What can hang from each mark
X: A D
D: X
E: A U
H: A U
A: H X
U: E H J
J: Z
Z: J
Q: A

Each row was made from one small tree. The marks that hang from a mark follow it in brackets, in alphabetical order. Every link used is in the known rows. Write each row's tree.
Known rows
A(X): 0.15 0.03 -0.01 -1.06 6.20 0.49 -0.77 -0.06 0.76 1.56 0.42 1.00 1.41
 2.96 -0.45 -0.58 1.13 -0.08 0.43 0.21 0.30
A(H(U) X(D)): 0.15 0.12 0.08 0.77 -0.94 -1.39 -0.61 -0.13 1.41 2.46 1.38 0.85 0.25
 0.90 -0.81 -0.65 0.51 -0.44 1.39 0.12 0.60
U(J): 0.36 -0.18 1.53 -0.96 1.91 0.36 -1.39 -1.43 -1.03 -0.44 -1.52 -1.06 0.43
 1.39 2.19 0.10 1.16 0.47 0.30 -0.70 -0.24
E(U(H J(Z))): 0.72 0.65 1.51 -0.22 0.42 1.74 1.12 -0.81 -1.54 -0.42 0.03 0.36 -0.48
 0.17 -0.23 0.48 -0.42 -0.04 -0.44 -1.19 -0.49
D(X(A(H(U)))): -0.32 -0.02 -1.35 -0.23 0.48 -1.11 0.73 -0.46 0.68 1.37 1.23 0.02 0.15
 -0.38 -1.21 -0.79 0.49 0.27 1.22 1.31 0.70
Q(A(H)): -0.37 -0.26 -0.48 -1.18 0.57 0.70 0.10 -0.88 0.01 0.11 -1.00 -0.05 0.63
 3.43 1.76 1.06 2.91 0.07 0.82 1.56 0.43
H(A U): -0.63 0.05 -0.87 -0.07 -3.79 1.41 0.58 -2.21 0.89 1.43 0.57 -1.38 -0.51
 3.73 0.57 0.68 -0.63 -0.44 -1.47 0.99 1.04
Q(A(H X(D))): -0.37 -0.30 -0.52 -0.81 1.39 -0.68 -0.72 1.21 0.53 0.57 -0.18 0.84 0.79
 2.28 1.08 0.05 2.45 0.00 0.27 1.79 0.43
Q(A(H(U) X(D))): -0.38 -0.02 -0.60 -0.03 -1.02 -0.78 -0.17 0.13 0.66 1.25 0.49 0.50 0.30
 2.07 0.89 -0.20 1.51 0.15 -0.30 2.00 0.89
H(U(E(A) J(Z))): 0.21 0.72 0.18 1.00 -0.39 0.42 0.63 -2.98 -1.21 -0.47 -0.45 -1.47 -0.21
 -1.83 1.06 0.13 -0.64 1.00 0.50 -0.40 -0.13
D(X(A(H(U(E J(Z)))))): -0.14 0.22 -1.10 0.93 1.44 -1.71 0.75 -0.97 -0.88 1.11 1.00 -0.62 0.35
 -3.17 -0.47 -0.46 0.29 0.60 1.06 0.78 0.04
E(A): -0.05 -0.12 -0.61 -2.21 1.91 1.52 0.16 -0.21 1.16 -1.82 -1.24 0.32 0.07
 1.92 -0.13 0.07 0.46 0.33 1.76 0.36 0.08
Q(A(H(U(E J)) X(D))): -0.34 -0.13 -0.14 1.19 -0.85 -1.57 -0.85 -0.32 -0.66 0.88 -0.01 -0.38
 0.45 0.09 2.07 0.27 1.61 0.45 -1.04 1.07 0.31
Z(J): 0.16 0.60 0.59 -1.85 0.40 0.97 -2.05 0.60 -0.15 -0.82 -0.01 -1.17 0.43
 1.59 1.22 -0.35 1.52 0.05 0.90 -1.05 0.54
X(A(H(U)) D): -0.47 -0.05 -1.00 -0.24 -6.62 -1.51 -0.68 2.15 2.18 -0.39 -0.40 -1.09
 -0.74 0.20 -0.66 -1.43 0.02 -0.28 1.68 -0.82 0.36
E(A(H X) U(J)): 0.29 -0.77 0.40 0.55 2.35 0.43 0.51 0.50 -0.80 -0.37 0.64 1.56 0.16
 -1.31 -1.37 -0.20 -1.36 0.04 -0.87 -0.08 -0.23
Q(A): -0.42 0.16 -0.57 -2.12 1.64 1.45 -0.07 -0.74 0.00 -0.61 -1.17 -0.42 0.56
 4.42 2.15 0.30 2.57 0.69 -0.05 1.67 0.61
X(A(H(U))): -0.41 -0.28 -1.11 0.19 -2.82 -0.31 0.34 0.30 1.75 0.70 -0.35 -0.84 0.00
 1.02 -1.19 -0.76 -0.02 -0.57 0.92 -0.53 0.43
E(A U): -0.02 0.17 -0.74 -1.76 0.32 2.54 1.21 -0.04 0.08 -1.80 0.26 0.82 -0.44
 2.10 -1.13 -0.49 -0.60 0.68 0.43 -0.04 0.30

Which tree is each row?
0.38 0.25 0.19 -1.12 0.95 2.14 1.38 -0.42 -1.38 -2.02 -0.09 0.50 -0.48
 -0.73 -0.60 -0.72 -1.57 0.92 0.14 0.20 -0.22 -> E(A U(J(Z)))
0.56 0.24 0.84 -0.56 0.12 1.97 1.75 0.07 -0.84 -2.32 -0.50 0.97 -0.99
 -1.73 -1.16 0.48 -1.83 0.05 -0.27 -0.55 -0.67 -> E(A U(H J(Z)))
0.04 -0.04 0.78 1.85 1.54 -1.16 -0.79 0.62 -1.22 -0.28 -0.96 -0.78 0.16
 -3.28 1.11 2.30 -0.05 -0.99 -1.65 -1.56 -1.52 -> U(E H(A(X(D))) J(Z))
0.28 -0.16 -0.02 0.31 -0.22 -0.86 0.32 0.31 0.88 -0.03 0.26 1.11 -0.18
 -2.37 -1.08 -0.62 -1.24 -0.07 1.59 0.93 0.00 -> E(A(H(U(J(Z))) X(D)))
-0.47 -0.20 -0.56 1.00 -6.43 -2.38 -1.32 1.73 0.86 -0.81 -0.94 -1.97
 -0.61 -1.83 0.44 -1.01 0.13 0.07 0.86 -1.75 -0.23 -> X(A(H(U(E J))) D)
0.25 -0.61 0.41 0.31 -0.27 -0.30 -0.14 1.64 -0.54 -1.08 0.61 1.41 -0.30
 -1.93 -1.13 -0.66 -1.34 0.27 -0.36 -0.21 -0.33 -> E(A(H X(D)) U(J))
0.25 0.17 0.94 0.35 -0.93 0.88 0.63 1.10 -1.02 -0.10 0.72 0.58 -0.68
 -0.54 -0.60 0.49 -1.41 -0.62 -2.04 -0.52 -0.46 -> E(U(H(A(X(D))) J(Z)))
0.07 -0.16 0.80 2.05 3.41 -0.52 -0.28 -0.22 -1.45 0.25 -0.90 -0.64 0.57
 -2.82 0.82 2.68 -0.10 -1.13 -2.05 -1.37 -1.49 -> U(E H(A(X)) J(Z))
-0.31 0.15 -0.64 0.88 -5.54 -2.07 -0.65 1.60 0.60 -0.67 -0.60 -1.68
 -0.55 -2.56 0.06 -1.14 -0.14 0.06 1.57 -1.32 -0.29 -> X(A(H(U(E J(Z)))) D)
-0.42 -0.37 0.26 1.01 -3.43 -0.82 -0.96 -0.22 0.15 1.46 0.70 -1.09 -0.44
 0.63 0.94 -0.25 -1.72 -0.29 -3.12 0.88 0.60 -> H(A(X(D)) U(J))
0.48 0.83 1.01 0.01 -0.82 0.84 0.53 -3.20 -0.78 0.95 0.10 -1.06 -0.23
 0.57 0.96 -0.62 -0.46 0.65 0.64 0.34 0.46 -> H(U(J(Z)))
0.55 0.16 0.75 -0.24 0.81 0.55 0.92 2.15 -0.35 -1.84 0.32 1.84 -0.84
 -2.90 -1.77 -0.47 -2.32 -0.03 -0.83 -0.33 -0.67 -> E(A(X(D)) U(H J(Z)))
0.37 -0.23 0.99 -0.13 -0.22 0.17 0.06 2.39 -0.07 -2.02 -0.01 1.49 -0.90
 -1.90 -1.31 -0.19 -1.95 -0.04 -1.66 -0.88 -0.58 -> E(A(X(D)) U(H J))
-0.19 0.65 -0.84 0.51 -1.10 -0.22 -0.19 -1.05 0.62 -0.01 0.41 -0.67
 -0.17 0.17 0.19 -0.45 -0.04 0.79 0.49 -0.57 0.37 -> H(U(E(A(X(D)))))
0.27 -0.27 1.31 0.33 0.61 -0.46 -0.33 1.18 -0.17 -0.01 -0.82 0.20 -0.25
 -1.73 0.27 1.36 -0.94 -1.36 -1.43 -0.04 -0.93 -> U(H(A(X(D))) J(Z))
-0.16 -0.28 -1.01 0.66 4.56 -0.29 -0.46 -0.43 0.17 -0.24 -0.47 0.35 1.15
 -0.50 -0.20 1.11 1.48 -0.01 1.41 -1.03 -0.61 -> U(E(A(H X)))
-0.32 -0.25 -1.33 -0.88 2.42 -1.08 0.33 0.47 0.57 0.90 0.69 0.28 0.52
 -0.23 -1.00 -0.49 1.15 0.17 1.67 1.12 0.31 -> D(X(A(H)))
0.10 -0.34 1.05 0.65 -0.04 1.04 0.23 0.33 -1.01 0.27 0.39 0.33 -0.34
 0.89 -0.29 1.09 -1.13 -0.75 -3.34 -0.94 -0.30 -> E(U(H(A(X)) J))
0.21 -0.08 0.01 1.10 2.05 -0.48 0.18 -1.54 1.07 3.27 1.56 1.04 0.84 1.51
 -1.24 -0.06 0.49 -0.67 0.78 0.38 0.67 -> A(H(U) X)
